Each row was made from one path, in order. Every step used is in the known rows, and no mark comes twice. Write each row's path.
In the rows, zero is written as 128.
Known rows:
F/B/V/A/H: [142 112 109 125 133 176 154 111 129 136 118 148 139 155 127 134 125 129
 127 108 148 122 117 115 156 144 131 125  90 129 147 139  73]
H/A/F: [121  97 125 126 147 126 144 104 132 110 150 128 156  96 165 142 130 114
 126 154 119 121 144 105 109 133  95  88 138 135 144 144 144]
J/X/B/F/A: [131 153 111 125 135 139  94  99 148 130 151 130 175 150 124 121 138 135
 105 147 122 131 165 124 148 143 131 146 112 133 139 136  96]
J/X/U: [107 132 148 122 115 129 139 101 139 106 133 122 136 113 140 123 129 121
 125 117 112 141 114 110 159 123  89 132 197 122 143 131 160]
J/X: [121 130 155 117 131 143 134 130 140 129 126 122 136 112 155 127 116 137
 127 127 118 146 126 119 151 121 110 122 186 125 112 138 129]
N/D/Y: [112 111 121 132 106 100 159 126 125 128 103 112 137 119 177 136 165 176
 132 111 106 133 108 117  92 128 142 119 112 123 135 136 161]
N/D: [119 124 133 137 119 120 171 124 123 142 124 114 142 120 167 129 143 152
 137 136 116 136 118 112 111 128 115 102 158 122 129 136 138]
F/A/H/B: [146  96 131 140 131 152 150 105 157 135 141 128 127 137 143 123 141 114
 132 148 137 137 107 139 116 160  98 161 131 136 146 109 112]
A/F/B/V: [126 109 112 115 143 167 139 136 120 128 139 135 149 126 148 118 117 133
 131 114 123 112 152  98 131 129 137 120 140 134 136 138 119]
F/A: [119 135 165 131 138 138 135  99 155 139 138 124 143 139 179 141 132 134
 128 151 112 119 137 111 110 166 125 115 118 126 151 115 117]
V/B: [130 100 156 124 123 132 108 125 116 142 128 113 138 139 154 141 139 139
 140 114 131 134 120 104 156 146  84 142 176 141 125 137 116]
F/B: [130 116 166 109 129 145 109 116 132 136 115 115 151 146 147 133 140 132
 140 113 110 132 112 118 134 141 103 113 180 133 145 145 122]
R/N/D: [117 144 148 153 116 109 201 135 143 135 105 119 119 121 142 117 138 149
 126 145 114 147 136 117 124 120 105  91 130 118 118 123 155]
D/N: [124 110 143 133 125 125 125 165 128 128 112 105 112 112 166 132 140 134
 132 120 102 117 121 117 109 134 132  79 197 124 109 115 138]
J/X/B/H: [147 133 129 106 126 142 100 119 117 119 129 139 128 127 107 133 119 133
 127  90 141 152 124 141 122 106 132 102 173 122 122 144 115]
Y/D: [117 121 133 126 127 116 162 119 135 137 136 118 144 119 177 138 123 135
 132 112 100 127 124 120  80 137 110 138 156 124 114 121 156]
D/N/R/X/J: [125 131 169 131 127 110  94 172 122 154 105 108  76 115 172 110 135 153
 121 160 135 120 114 122  91 141 216 162 167 133 115 101 149]
D/N/R/X: [124 124 151 119 133 114  92 189 122 158 108 117  93 120 150 128 134 131
 136 149 115 108 100 105  90 119 189 130 197 137 108 123 157]
B/X/U: [109 134 148 113 115 135 118 108 125 110 133 126 126 104 113 145 119 115
 133 114 115 127 109 126 125 117 117 108 139 115 137 124 132]
Y/D/N: [114  98 121 137 124 115 146 146 140 136 130 104 121 115 195 135 133 136
 125  98  84 115 129 123  84 131 135 113 197 115  90 108 163]
V/B/F/A/H: [141  98 102 150 134 170 118  85 146 130 148 145 145 156 143 135 158 102
 111 140 138 141 134  95 137 135 139 196 102 145 118 110  97]
Y/D/N/R: [105 126 126 121 124  96 132 140 133 151 135 102 106 135 185 135 134 121
 131 111  96 107 119 123  67 117 163 156 199 118  99 100 155]
J/X/B/H/A/F: [148 100 100 112 146 142 104  78 126  99 155 148 154 106 114 136 122 116
 113 108 145 147 153 140 131 103 125  89 143 129 135 161 127]
X/B/F/A: [134 153 116 130 133 125  95 108 136 136 144 123 174 155 125 132 152 133
 116 153 116 116 154 116 103 162 137 118 101 140 154 123  98]
A/H/B: [149  94 122 131 120 141 155 143 129 127 122 121 115 114 117 117 137 114
 143 130 142 145  79 140 116 135  85 146 179 138 129 122 130]
Y/D/N/R/X/B/V: [128 134  78 114 127 116  97 181  99 172 135 116 100 141 152 119 117 161
 131 112 121  95 128 125  73 134 206 154 151 125 114 116 151]
A/F/B/X/R/N/D: [119 146 133 142 129 112 149 118 137 112 130 149 121 136  83 105 119 123
 112 114 132 130 174 156 174  81 146 124  50 109 103 145 129]
V/B/F: [130 117 111 128 123 143  98 135 113 134 128 117 157 140 127 136 146 116
 129 128 125 137 133  85 145 127 109 165 157 149 117 130 114]
V/B/X/R/N/D: [118 158 135 150 116 105 132 120 119 130 129 134 104 150  89 122 118 135
 126 113 147 145 163 151 194  98 114 141  51 113  97 131 126]
J/X/R: [117 166 146 125 135 109 133 127 126 115 134 134 125 126 131 120 111 122
 133 128 129 132 132 143 167 119 103 127 145 121 119 131 140]
F/A/H/B/X/R/N: [140 161 132 153 133 131 143 114 160 112 139 151  82 145  65 113 105  91
 122 147 156 142 138 183 155 123 114 161  22 119 119  95 108]
H/A/F/B/X: [129  88 130 100 151 163  88  76 141 114 151 137 155 111 127 145 119 115
 122 118 126 131 158 133 145 113 124 114 117 128 134 168 106]
Y/D/N/R/X: [117 113 124 123 131 111 113 162 126 162 127 115 101 122 177 128 127 134
 125 129  98 110 108 111  65 116 203 169 193 127  91 116 179]

Write each row's path:
[145 126  86 128 129 149 153 132 119 132 136 151 136 138 105 125 115 155
 115 110 170 127 137 141 182 142 118 118  90 125 134 147  67] : J/X/B/V/A/H
[132  80 134 113 151 148 111  74 140 115 146 125 173 123 158 139 141 115
 125 132 116 129 146 114 136 137  96 106 150 138 156 161 136] : H/A/F/B
[143 157 125 144 124 122 150 156 136 103 118 146  70 121  42 108 103  90
 134 129 159 147 114 188 157 101  97 141  71 120 104 105 125] : A/H/B/X/R/N
[114 138 150 117 123 106 109 164 123 145 114 103  98 132 162 133 141 120
 138 136 109 103 108 115  95 119 159 120 200 127 114 109 130] : D/N/R
[142 158 125 152 123 101 151 150 135 111 116 150  99 138  29 115 104  98
 123 133 167 129 124 185 186 119  92 136  36 124 118 121  90] : V/A/H/B/X/R/N
[116 170 146 115 133 116 109 135 111 118 134 137 112 119 102 137 101 116
 141 125 131 120 130 153 134 111 138 110  83 117 118 124 114] : B/X/R
[113 182 141 160 118  82 191 136 127 121 112 131 110 136 121 111 131 133
 131 145 122 135 142 140 142 115 114  97  82 115 128 114 165] : X/R/N/D
[140  67 110 123 144 147 103  72 117 105 152 145 143 113 143 155 133  98
 127 105 141 141 143 101 128 111 123 129 138 142 134 142 128] : V/B/H/A/F
[129 140 105 123 120 141 143 153 111 143 121 113 154 136 115 123 109 145
 142 137 142 109 126 116 153 174  75 117 123 135 162 127  90] : H/B/V/A
[113  85 124 105 135 151  96  45 137  92 159 137 165 110 115 145 132  97
 118 110 118 131 142 128 152 112 114 120 138 122 163 159 134] : H/A/F/B/X/U
[125 155 152 103 132 135  80 109 116 120 129 135 125 148  93 136 109 114
 141 103 129 125 130 161 156 111 141 126  94 116 129 140 104] : F/B/X/R
[142 119  91 136 131 180 165 117 143 136 142 135 117 137 142 116 117 123
 137 143 148 131 117 126 116 160 125 167  96 131 152  96 104] : F/A/H/B/V
[118 191 162 136 134 104 136 155 127 109 120 141  94 125  75 128  96 110
 130 135 132 128 145 160 147 102 119  98  52 114 106 112 132] : B/X/R/N
[103 115 119 126 111  97 117 129 127 142 134 115 103 124 167 127 139 119
 125 116  93 103 100 104  72 116 187 178 212 121 119 107 204] : Y/D/N/R/X/U
[149  96 122 138 120 125 157 139 131 132 122 127 143 135 110 129 139 121
 132 136 151 129  93 139 148 156  75 134 142 139 141 136  95] : V/A/H/B
[151 108  78 138 120 153 144 153 127 121 121 125 135 115  93 111 144  92
 133 145 137 147  93 121 104 118 111 172 164 146 119 118 126] : A/H/B/F
[144 109 132  99 137 177  98  50 129 113 121 135 148 139 135 159 132  96
 139  99 119 156 113 126 106 115 132  97 150 127 162 145 128] : F/B/H/A
[107 168 126 157 106  61 178 140 125 104  97 126 113 136 129 116 154 154
 128 122 114 130 129 145 128 114 125 116  44 116 134 113 185] : X/R/N/D/Y
[137 125 141 111 127  95  63 188 103 163 118 108 104 138 124 128 147 152
 133 139 127 101 107 129 104 139 183 117 186 139 125 133 138] : D/N/R/X/B
[135 142 100 110 132 126  77 201  89 167 118 117  93 139 125 121 125 157
 138 133 136  91 119 118 101 141 198 117 157 134 129 121 128] : D/N/R/X/B/V
[144 137 111 132 139 136  75 130 130 149 137 136 168 144 116 129 146 144
 114 172 123 116 146 107 100 159 164 135  94 147 148 136 117] : R/X/B/F/A
[142 114  98 131 142 120 120 181 100 143 139 149 163 125 109 125 115 178
 116 142 153  83 160 101 140 163 145  87  77 146 151 164  97] : R/X/B/V/A/F
[118 153 118 126 131 140 156 143 111 139 119 131 148 132 144 138 107 148
 134 134 132 102 136  99 134 158 113  95  94 128 150 127  90] : B/V/A
[118 188 167 148 130  90 159 151 127 110 113 130 103 132 103 120 119 111
 135 146 119 119 135 139 140 126  98  92  89 124 129 105 156] : X/R/N
[103 172 124 146 108  78 154 134 128 106 104 136  94 123  98 125 131 152
 124 113 125 133 139 170 132  91 144 121   4 105 110 121 159] : B/X/R/N/D/Y
[113 132 135 151 104  93 184 141 141 120  91 116 114 117 155 123 157 170
 122 121 106 141 125 121 109 118 119 114  90 120 125 122 175] : R/N/D/Y
[142  93 123 113 135 161  92  63 115 119 134 133 136 133 144 160 132 104
 140 103 138 156 119 112 126 124 113 134 142 135 145 136 123] : V/B/H/A
[120 173 147 135 121 116 135 109 130 124 115 137 111 154  81 116 118 127
 125 113 127 146 155 167 171  91 136 116  63 105 115 139 127] : F/B/X/R/N/D
[133 134  96 125 119 138 117 163 119 131 119 103 160 122 100 114 136 107
 139 152 119 133 114 110 115 138  94 148 180 147 132 121 131] : H/B/F
[127  93 154 125 136 120 125 116 139 129 134 133 185 143 145 134 140 136
 115 122 120 102 147 106 159 146 103 104 141 140 141 167  95] : V/A/F/B
[135  98 110 124 106 149 137 111 128 106 133 130 102 104  79 126 128  94
 135 107 142 147  81 152 136 112 106 163 158 123 134 116 129] : A/H/B/X/U
[125 145 168 121 125 137 121 124 129 128 117 117 102  99 142 123 107 154
 121 133 145 146 134 151 113 136 160 130 102 118 115 115 105] : B/X/J
[148  97 118 118 123 158 131 146 132 129 125 130 102 105  88 128 113 111
 140 123 153 153  91 160 129 114 114 154 139 127 105 128 103] : A/H/B/X
[117 187 157 143 133 105 156 144 142 106 118 136 103 131 107 106 104 118
 123 135 126 139 150 147 182 108  90 123 107 119 109 117 155] : J/X/R/N
[128 110  91 133 131 131 157 168 113 130 135 124 165 120 122 112 110 140
 128 141 142  93 150 107 150 163  92 120 123 140 150 134  95] : H/B/V/A/F
[158  87  99 118 148 135  90 113 108 115 145 156 145 100 107 145 127 127
 121 132 143 129 131 122  84 119 159  83 120 143 148 162 153] : R/X/B/H/A/F
[126 155 180 123 130 110 112 144 117 155 112 120  93 120 153 111 126 153
 129 173 149 133 106 119  86 151 193 188 137 138 138 114 146] : N/R/X/J
[146 127  93 139 137 156 118  90 157 122 154 149 150 143 113 119 147 121
  99 144 141 147 147 133 142 126 149 164 105 134 118 130  92] : J/X/B/F/A/H
